Each row comes from the steps of one walk. Every step used is in the known rows, and no mark comes twice. Write the walk behind each row, first mark first.
(in the rows, 128 means zero)
Known rows
dimud > voleli > getatu > setu: 98 172 127 133 144 43 154 109 150 154 129 132 125 172 143 135 81 150 113
 199 117 111 134 166 127 79 174 176 122 191 135 135 104 109 144 107 125
 145 116 150 108 113 136 83 151 81 101 70 131 117 143 148 115 127 167
 112 61 184 102 72 106 151 144 120 109 134 93 163 164 124 101
tironot > bimo > dimud > voleli > getatu > setu: 75 167 146 130 121 46 165 131 159 192 148 141 119 162 141 140 77 118 128
 193 110 111 133 160 106 114 180 171 133 189 134 137 135 130 153 114 132
 147 108 161 106 97 147 81 146 92 98 78 140 139 155 133 101 158 137 90
 56 161 79 50 111 142 167 134 146 136 94 160 162 120 103
dimud > voleli > toka > setu: 72 158 147 161 144 83 142 98 182 123 163 101 124 201 179 150 43 165 179
 166 115 116 115 134 153 160 136 164 138 175 137 154 94 118 181 109 151
 114 134 140 113 157 122 85 110 112 159 75 125 121 170 163 87 158 124
 116 135 156 140 96 125 143 101 151 135 138 67 153 139 108 109
dimud > voleli > getatu > setu > toka: 85 165 100 143 178 49 140 95 149 127 183 95 129 142 160 107 94 120 99
 195 134 96 138 168 153 109 141 159 148 203 141 153 93 150 179 160 129
 124 115 151 120 119 125 84 142 114 115 94 124 94 128 167 107 172 139 98
 132 177 98 59 107 160 132 115 121 135 101 163 151 110 130
sobu > rona > toka > voleli: 122 153 155 107 161 181 143 99 101 115 145 145 167 140 159 113 99 170
 173 174 106 155 136 152 120 99 122 147 125 165 162 160 112 156 195 91
 137 84 98 167 103 116 91 79 75 104 91 123 124 121 133 160 118 152 101
 141 153 128 148 200 130 131 94 146 152 154 140 119 144 157 91
rona > toka > bimo: 109 125 147 114 123 192 133 84 111 129 160 123 189 148 162 114 91 113
 175 170 141 112 121 154 100 135 78 113 123 144 145 151 94 160 151 126
 152 109 90 129 115 150 120 117 81 141 98 168 121 105 120 137 92 167 132
 152 136 108 156 187 116 141 157 159 165 173 104 138 144 135 121
rona > toka: 113 157 118 120 118 182 138 109 139 95 169 105 150 134 157 115 95 143
 135 174 118 136 148 148 87 136 93 142 138 152 141 152 118 142 119 162
 146 104 96 126 103 193 110 126 94 109 77 143 116 102 135 154 100 150
 131 153 124 97 115 184 110 136 100 168 138 191 110 179 144 147 93
bimo > dimud > voleli > getatu > setu > toka > rona: 109 172 142 153 145 65 76 103 159 180 174 98 113 99 159 108 102 102 128
 170 124 134 135 123 145 127 142 149 174 183 125 153 82 154 201 145 114
 147 115 176 105 73 162 105 138 99 145 65 114 95 126 152 125 145 112 109
 135 195 97 87 149 127 111 124 141 140 119 126 128 136 123
tironot > bimo > dimud > voleli: 67 169 134 133 109 96 151 118 157 179 189 128 133 148 114 136 79 105 170
 161 134 160 112 131 62 158 141 157 126 140 109 157 111 138 128 113 162
 120 94 163 94 122 119 100 113 98 106 62 108 139 178 118 105 153 101 85
 102 81 123 70 123 116 156 144 186 180 79 138 124 166 102
bimo > dimud > voleli > getatu > setu > toka: 74 166 115 151 168 41 142 107 166 143 186 96 123 141 148 113 88 108 107
 180 124 94 151 153 152 138 146 145 148 205 130 140 107 156 188 164 129
 136 117 149 120 119 125 86 135 104 120 95 108 91 134 173 110 185 147 83
 125 161 89 62 121 137 140 124 132 126 95 150 142 108 129
voleli > dimud > bimo > tironot: 123 138 99 104 120 142 103 176 155 143 104 129 168 116 92 106 42 138 126
 118 100 173 114 123 98 139 136 179 190 124 105 135 121 139 123 137 138
 88 87 106 126 200 104 191 93 111 83 71 126 133 148 107 134 124 138 147
 68 23 133 147 86 146 138 144 166 220 65 158 89 158 133
tironot > bimo: 137 167 104 93 109 164 141 99 124 171 181 119 159 134 155 128 90 106 140
 177 134 116 92 164 59 129 125 142 141 139 130 152 125 123 116 137 161
 123 89 137 101 160 124 100 102 147 72 110 120 120 159 101 106 169 95
 135 120 96 89 89 95 147 165 165 185 167 108 165 115 154 121
voleli > dimud: 106 169 108 109 110 125 121 111 190 155 119 95 153 120 160 121 72 163
 154 117 140 182 139 133 101 142 161 151 146 176 104 149 91 140 154 134
 118 108 106 117 83 152 94 133 96 99 100 123 66 119 147 113 132 132 178
 123 107 85 114 154 96 110 156 155 109 144 103 141 109 173 122
sobu > rona > toka: 130 178 118 110 125 200 100 105 125 127 164 101 126 123 166 113 109 152
 144 200 113 149 126 146 90 123 100 152 135 172 142 168 128 144 152 159
 143 99 130 140 87 168 101 121 96 102 97 131 113 118 131 166 135 143 99
 150 138 93 105 214 121 146 68 184 136 164 111 173 126 160 93
tironot > bimo > dimud > voleli > toka > rona: 130 167 146 143 108 110 79 114 167 179 173 126 129 125 158 109 99 126
 172 185 145 163 95 114 104 169 126 144 167 140 121 188 79 131 152 100
 144 84 93 171 72 119 164 105 119 95 159 53 130 134 155 120 111 159 45
 101 136 142 106 122 151 130 130 143 194 180 85 117 95 157 129
setu > getatu > voleli > toka > bimo > sobu > rona: 141 147 100 103 163 149 68 83 81 195 126 123 162 136 139 147 130 127 176
 147 120 144 97 148 186 94 142 128 181 174 154 159 127 126 173 123 139
 107 109 134 71 68 116 110 131 100 157 96 120 136 98 167 145 189 60 124
 152 108 136 177 151 107 131 167 140 122 116 90 120 122 170
tironot > bimo > sobu > rona: 144 186 94 94 119 181 77 101 106 228 152 119 149 127 134 156 111 123 153
 159 133 141 86 162 112 101 138 153 182 149 136 151 145 104 158 165 132
 142 114 129 75 142 100 132 114 113 107 97 94 139 137 151 147 149 52 139
 133 78 96 148 113 119 110 181 152 120 112 141 112 156 144
getatu > setu > toka > rona: 152 158 126 125 141 116 66 67 140 167 181 91 142 88 178 106 112 109 132
 171 133 114 95 136 139 119 125 159 177 174 138 148 85 131 206 144 116
 162 122 164 125 117 147 98 119 129 122 87 108 88 135 144 129 139 126
 148 145 172 95 110 126 138 108 129 130 145 135 134 123 137 107
bimo > tironot: 131 149 96 100 128 134 115 144 132 133 124 101 162 127 101 158 93 152
 105 129 93 140 116 120 111 137 132 190 147 142 125 161 126 130 116 136
 142 126 108 119 149 202 101 179 100 98 63 71 122 109 128 141 116 116
 137 174 114 52 116 150 99 127 127 157 160 205 72 156 95 138 111
sobu > rona > toka > bimo: 130 129 149 108 125 213 109 78 103 164 152 125 168 125 159 113 94 113
 184 184 133 129 114 154 99 123 85 121 122 164 151 164 107 166 176 123
 144 101 101 144 97 128 115 102 92 127 121 162 120 115 113 152 115 164
 105 153 142 105 145 212 121 155 135 177 164 157 110 143 126 134 122
voleli > getatu > setu > toka > bimo: 108 121 121 121 160 108 129 66 121 166 165 112 175 142 173 109 87 86 140
 180 144 57 118 170 148 111 113 120 139 198 153 144 84 164 190 139 134
 139 89 139 138 106 138 93 116 155 122 140 131 91 110 147 99 186 145 126
 152 167 123 107 116 161 190 138 152 119 108 139 139 96 157
toka > setu > getatu: 118 176 107 140 166 72 117 91 130 104 160 61 146 135 160 165 97 149 145
 107 64 126 149 119 142 130 161 158 136 169 147 112 136 134 165 138 153
 160 146 113 91 90 120 123 126 144 113 100 137 80 120 158 120 158 162
 147 127 157 110 79 139 111 94 175 108 139 107 153 150 98 123
voleli > dimud > bimo > sobu > rona > toka: 118 168 124 124 112 201 73 137 136 167 140 116 153 126 138 101 79 126
 165 160 116 183 138 157 124 119 107 134 201 145 126 138 141 139 166 181
 123 94 110 112 56 159 98 159 96 98 115 133 101 142 133 166 141 154 78
 125 121 65 124 220 115 140 63 176 139 159 114 155 142 163 132
voleli > dimud > bimo: 110 153 99 114 115 156 105 128 172 148 135 129 172 124 137 84 31 126 145
 140 148 162 106 146 75 119 134 140 180 149 96 105 93 131 131 123 144 85
 83 113 70 163 110 139 102 127 106 90 96 130 167 95 149 142 152 109 61
 58 133 126 100 146 150 146 145 177 87 164 106 173 142
dimud > bimo: 114 158 91 112 133 173 109 110 134 125 168 127 187 136 140 101 40 111
 121 166 140 111 97 148 67 101 114 142 171 149 109 96 101 118 115 121
 164 110 82 115 94 165 116 135 109 139 99 69 120 115 172 104 148 142 137
 132 57 57 129 94 105 163 138 141 156 193 87 184 107 155 133
bimo > sobu > rona: 120 187 90 102 134 171 71 100 117 201 136 105 152 124 136 169 103 140
 143 135 126 147 98 139 137 92 138 160 173 169 123 150 120 106 168 158
 127 154 131 118 79 150 89 153 122 96 115 81 82 134 129 171 162 127 85
 153 134 84 112 169 124 96 93 171 116 121 111 143 115 156 135
dimud > voleli > getatu: 77 192 100 140 158 65 142 108 143 122 137 108 119 159 132 136 90 156 111
 188 153 161 162 149 117 89 153 151 126 168 125 160 86 128 109 112 142
 91 92 140 70 106 133 123 145 79 116 67 114 114 130 142 129 124 125 90
 114 141 112 85 120 139 127 130 128 166 83 161 146 155 142
sobu > rona: 135 191 86 93 139 185 83 82 127 163 144 101 135 116 161 142 105 157 141
 178 127 143 98 135 98 105 140 170 135 188 130 160 105 127 163 133 142
 126 145 143 84 141 95 109 119 97 109 82 93 122 138 145 166 115 115 147
 120 87 93 158 121 125 107 169 127 133 107 159 81 175 114
voleli > getatu > setu: 100 173 123 106 134 77 143 107 158 162 131 121 139 154 164 140 79 149 99
 185 110 86 134 161 127 87 173 173 129 211 140 127 113 110 143 123 127
 155 114 138 123 135 137 104 143 95 83 98 131 112 136 148 121 136 181
 141 60 162 78 91 109 143 154 139 103 122 105 169 152 113 108
getatu > voleli > toka > setu: 85 152 155 138 140 120 143 89 170 120 167 102 139 192 193 145 53 158 177
 161 111 100 100 137 169 136 149 151 150 198 154 133 118 126 170 90 161
 111 114 141 137 139 116 67 107 111 158 90 142 121 162 158 100 188 142
 139 143 158 146 128 126 128 136 146 121 136 95 124 142 105 94

Write each row's walk
90 157 139 140 136 120 138 102 192 122 168 91 139 193 200 159 44 156 167
 145 106 90 119 123 150 162 137 156 145 195 143 139 105 126 172 118 148
 134 133 121 118 174 116 99 104 133 150 97 123 113 158 162 98 163 140
 140 140 141 119 121 128 133 115 162 131 125 79 164 128 105 119 => voleli > toka > setu
139 123 132 97 124 189 94 143 95 156 119 122 164 130 115 131 98 127 154
 153 95 143 113 132 117 144 91 165 144 138 150 174 131 176 155 135 139
 101 104 136 139 177 113 166 87 105 84 125 140 123 104 152 110 140 94
 176 131 73 142 214 110 146 126 176 185 196 82 147 108 126 116 => sobu > rona > toka > bimo > tironot
117 166 157 112 153 93 151 113 124 152 120 145 134 154 172 124 95 160
 132 205 90 109 144 176 155 75 170 161 128 209 166 141 122 137 184 103
 112 124 118 166 111 90 121 78 126 85 94 102 141 125 124 164 117 146 134
 133 84 191 98 145 120 152 121 128 125 113 132 141 172 120 93 => sobu > rona > toka > voleli > getatu > setu
122 151 161 107 133 151 132 118 158 145 117 136 154 119 162 98 89 180
 190 139 113 204 155 143 123 128 150 148 141 164 139 161 111 166 205 102
 107 76 96 161 81 119 82 94 71 96 101 138 84 132 132 136 120 142 132 114
 136 120 140 216 115 111 117 147 129 138 134 100 129 172 102 => sobu > rona > toka > voleli > dimud
112 150 150 114 154 177 129 106 98 134 143 142 183 143 141 130 105 164
 178 150 104 158 137 156 149 90 127 144 150 144 164 149 124 138 190 102
 124 99 95 156 95 120 81 106 69 106 100 120 120 129 122 169 118 154 80
 141 166 127 157 209 132 119 89 148 147 147 145 107 153 145 107 => bimo > sobu > rona > toka > voleli
109 137 139 116 156 84 156 98 181 152 127 123 164 127 165 104 74 163 171
 124 127 150 144 156 148 124 175 149 149 185 138 141 94 161 233 110 101
 103 92 154 108 120 94 70 87 113 101 133 90 112 138 136 109 166 170 104
 151 150 132 134 100 118 160 108 126 114 136 96 134 144 117 => getatu > setu > toka > voleli > dimud
115 129 104 106 125 146 107 172 133 137 103 135 164 117 89 93 51 135 132
 121 97 189 102 133 108 132 146 179 193 129 114 125 137 146 127 107 151
 81 80 128 132 172 111 159 104 91 84 59 138 144 141 105 138 146 134 138
 73 45 155 156 89 145 159 138 162 236 81 128 99 165 115 => getatu > voleli > dimud > bimo > tironot
102 146 111 111 122 158 112 119 157 136 134 129 168 125 138 70 39 121
 160 147 136 176 91 158 93 100 152 142 191 152 108 107 104 137 129 101
 155 74 69 138 92 120 104 104 109 102 117 74 121 138 169 89 152 169 155
 110 60 74 159 134 93 141 174 123 135 193 111 121 116 187 125 => getatu > voleli > dimud > bimo
94 168 125 166 165 32 124 107 162 109 164 81 123 156 152 162 86 147 165
 128 63 132 160 96 163 170 162 145 136 171 137 132 136 151 171 121 155
 126 140 127 75 90 135 104 133 123 152 78 137 101 133 166 105 181 128 94
 131 160 112 80 164 102 98 178 134 139 77 132 144 92 136 => bimo > dimud > voleli > toka > setu > getatu
139 133 130 104 132 169 97 182 128 144 97 150 155 111 95 86 50 153 148
 138 80 192 129 138 109 133 120 179 180 121 128 150 133 164 167 117 128
 59 85 134 116 163 98 158 75 93 81 86 140 144 130 122 133 138 100 138 98
 62 146 199 101 153 99 150 183 208 87 138 111 162 117 => sobu > rona > toka > voleli > dimud > bimo > tironot
141 150 84 113 171 107 129 85 129 87 159 108 132 154 157 110 119 154 133
 173 123 127 114 142 158 129 151 134 142 185 146 151 122 129 118 97 170
 61 86 141 95 110 127 67 143 96 134 85 151 109 127 141 115 221 103 105
 141 144 120 144 140 112 153 144 125 185 102 106 117 120 138 => setu > getatu > voleli > toka
131 169 123 137 153 94 66 90 143 171 162 88 130 87 178 105 109 109 110
 187 128 115 120 137 144 105 134 147 174 185 137 160 83 141 199 149 118
 149 117 162 114 92 162 100 135 123 126 87 115 90 117 154 127 140 120
 141 151 198 83 109 135 140 113 130 130 130 125 136 121 133 127 => voleli > getatu > setu > toka > rona
138 180 114 139 160 109 103 101 114 104 166 68 118 123 165 149 104 148
 156 138 46 139 163 121 151 127 143 156 144 178 159 129 160 151 183 156
 146 137 166 118 85 90 122 120 121 130 114 121 144 91 111 182 122 165
 123 150 140 157 99 139 151 122 43 199 114 137 115 152 164 99 114 => sobu > rona > toka > setu > getatu
111 164 101 103 115 158 120 111 124 209 161 120 188 145 118 163 98 97
 150 125 139 125 104 170 113 114 128 136 189 122 134 135 131 100 120 173
 140 160 80 107 96 168 115 156 100 131 86 111 107 133 142 131 111 163 78
 140 125 70 112 108 108 110 156 167 160 151 107 142 146 148 147 => tironot > bimo > sobu
62 129 154 146 137 66 139 96 159 169 176 132 153 154 124 127 81 92 182
 162 135 121 112 130 120 152 131 144 121 173 114 139 94 151 194 105 143
 150 102 158 115 100 120 74 114 107 137 95 117 119 157 146 96 161 141 80
 119 115 156 83 124 120 173 117 162 150 84 123 133 119 111 => getatu > setu > toka > bimo > dimud > voleli
113 147 109 103 144 133 139 83 146 105 160 122 140 170 171 107 96 155
 144 192 140 123 89 149 137 128 138 136 140 192 144 162 99 118 121 84
 164 61 78 153 117 151 113 59 123 78 136 93 127 123 147 141 112 201 109
 116 135 131 131 151 123 129 178 132 137 184 101 115 112 140 120 => getatu > voleli > toka
114 152 161 110 122 151 133 130 140 187 118 140 167 123 150 114 87 154
 202 126 121 207 150 166 126 126 150 139 173 138 145 168 136 162 201 117
 105 84 83 149 70 111 89 106 74 107 100 146 100 149 130 133 115 168 88
 112 160 114 133 206 109 112 123 152 153 128 139 92 147 159 120 => tironot > bimo > sobu > rona > toka > voleli > dimud
107 119 128 126 140 129 136 80 144 141 146 149 171 186 156 125 85 134
 183 185 173 114 94 146 121 145 99 118 120 154 131 177 61 139 147 87 152
 75 76 142 94 133 133 85 111 117 155 110 116 122 143 137 89 164 99 98
 145 127 165 135 129 151 180 138 175 168 65 127 110 128 159 => dimud > voleli > toka > bimo
144 167 104 129 154 149 58 72 135 147 187 69 147 75 169 102 117 109 127
 161 145 144 106 126 128 131 107 142 175 157 126 160 64 144 185 150 138
 135 108 158 101 123 144 127 111 133 129 93 94 86 128 144 133 140 100
 151 173 144 114 128 134 127 104 140 145 164 128 133 102 155 134 => setu > toka > rona
114 153 162 116 132 139 127 123 155 165 109 133 165 123 143 121 92 166
 199 109 117 208 161 145 141 116 157 142 170 149 140 155 117 158 209 112
 101 87 92 141 76 124 84 117 75 90 108 146 85 142 122 150 121 151 112
 117 149 108 151 224 120 99 111 142 130 125 141 88 147 169 121 => bimo > sobu > rona > toka > voleli > dimud
124 162 111 109 147 95 126 97 144 127 114 96 137 107 146 109 109 152 164
 117 106 208 138 133 137 115 194 152 155 176 125 138 138 156 149 108 136
 87 99 144 87 69 104 89 128 78 102 104 114 114 125 118 136 180 176 106
 115 126 137 148 110 84 169 144 98 169 132 85 126 152 113 => setu > getatu > voleli > dimud
139 165 121 142 134 113 68 95 156 145 152 121 124 131 157 110 106 159
 158 183 156 167 99 117 123 137 125 149 157 147 117 191 56 118 150 98
 143 89 107 167 69 133 157 100 125 76 155 50 110 119 145 137 111 126 69
 115 142 160 123 130 153 138 102 134 156 184 88 126 101 161 123 => dimud > voleli > toka > rona
118 161 105 115 161 165 72 119 126 201 134 127 170 106 135 110 79 126
 164 124 131 160 113 158 154 97 133 137 215 154 129 130 111 138 205 150
 117 107 101 127 68 113 82 136 101 119 136 86 89 139 129 153 164 161 70
 104 144 85 134 168 126 125 96 139 146 113 125 113 117 161 171 => setu > toka > voleli > dimud > bimo > sobu > rona
125 140 87 105 127 160 106 165 125 125 126 129 171 123 88 119 57 128 109
 138 100 134 91 127 88 123 116 179 183 125 116 125 127 126 109 136 157
 110 88 113 133 207 107 187 98 114 75 53 143 120 145 117 136 127 122 164
 66 34 133 130 100 156 131 146 181 232 62 174 90 152 125 => dimud > bimo > tironot
52 169 131 148 119 89 141 115 169 142 168 113 146 147 107 145 79 130 160
 144 134 158 129 107 89 150 143 163 124 159 99 151 96 139 131 107 149
 133 104 149 93 130 110 105 121 85 115 55 100 124 173 138 117 127 146 96
 102 73 142 89 125 107 140 135 145 180 74 138 125 164 96 => bimo > dimud > voleli
123 125 102 113 155 127 118 171 141 132 116 133 174 111 94 86 44 131 133
 110 101 167 118 136 131 138 123 169 198 128 118 135 118 168 168 122 136
 72 72 127 128 169 104 167 87 117 91 71 131 122 137 119 130 149 120 125
 114 54 152 146 102 150 141 128 184 205 84 130 96 150 147 => setu > toka > voleli > dimud > bimo > tironot
100 130 138 127 121 179 111 102 114 179 139 121 215 150 122 149 95 91
 178 125 140 115 130 160 145 114 91 115 175 132 145 134 113 125 149 158
 128 150 77 105 104 167 112 164 81 135 107 156 103 120 114 166 93 159
 104 150 151 87 168 187 120 110 145 160 143 160 110 125 162 113 153 => rona > toka > bimo > sobu
123 127 115 105 128 141 123 179 138 134 93 148 173 119 89 104 44 147 136
 112 98 179 116 131 112 130 146 179 186 121 120 131 121 153 155 109 134
 80 68 128 128 172 102 171 80 107 80 68 128 137 143 111 129 129 132 141
 75 48 159 154 97 135 142 135 178 212 83 133 104 162 132 => toka > voleli > dimud > bimo > tironot
127 120 114 93 132 149 112 127 112 157 111 127 180 132 103 152 89 125
 142 123 108 128 100 122 114 142 109 163 138 139 137 158 108 153 142 117
 147 128 96 122 155 177 107 167 91 112 78 103 132 114 114 133 104 125
 133 176 117 62 153 161 106 132 171 160 175 197 70 136 98 120 132 => toka > bimo > tironot
112 129 132 121 147 119 140 126 163 142 140 149 182 133 147 59 31 116
 158 144 128 140 112 165 112 113 143 144 184 158 119 103 94 147 197 101
 127 92 76 141 94 122 110 93 85 134 111 94 106 125 159 111 129 171 152
 92 85 119 140 113 100 156 160 105 151 155 119 132 131 144 141 => getatu > setu > toka > voleli > dimud > bimo
79 158 121 140 154 54 154 111 161 168 201 105 123 136 156 104 86 89 115
 195 125 88 136 169 133 132 144 143 160 192 136 140 120 158 177 163 137
 128 97 155 121 112 129 81 133 129 116 104 125 107 141 155 100 205 116
 80 128 160 71 45 113 143 153 128 166 127 98 155 142 108 136 => tironot > bimo > dimud > voleli > getatu > setu > toka
101 153 159 119 151 87 171 118 137 132 127 143 150 166 159 126 80 161
 122 193 94 97 156 175 146 77 163 163 124 196 168 132 115 137 167 98 114
 125 99 161 131 112 133 77 115 95 80 115 151 112 123 157 97 149 155 130
 70 199 105 127 118 145 138 128 118 128 127 142 179 113 95 => rona > toka > voleli > getatu > setu
123 168 117 119 126 215 82 128 111 151 160 117 164 128 131 105 91 121
 147 175 114 142 113 160 116 106 89 142 187 140 139 142 133 130 147 177
 139 101 111 118 68 177 98 160 100 102 113 116 118 134 129 167 141 157
 59 139 115 70 120 205 127 139 66 175 145 174 111 170 144 156 127 => dimud > bimo > sobu > rona > toka
96 154 121 143 147 113 97 135 133 167 125 107 189 131 119 132 55 101 177
 76 100 170 128 148 172 105 164 141 237 134 128 82 150 119 164 142 130
 138 86 96 72 101 105 152 117 119 132 84 121 139 141 137 134 175 127 119
 97 103 164 125 124 96 131 142 107 153 114 102 167 123 158 => toka > setu > getatu > voleli > dimud > bimo > sobu
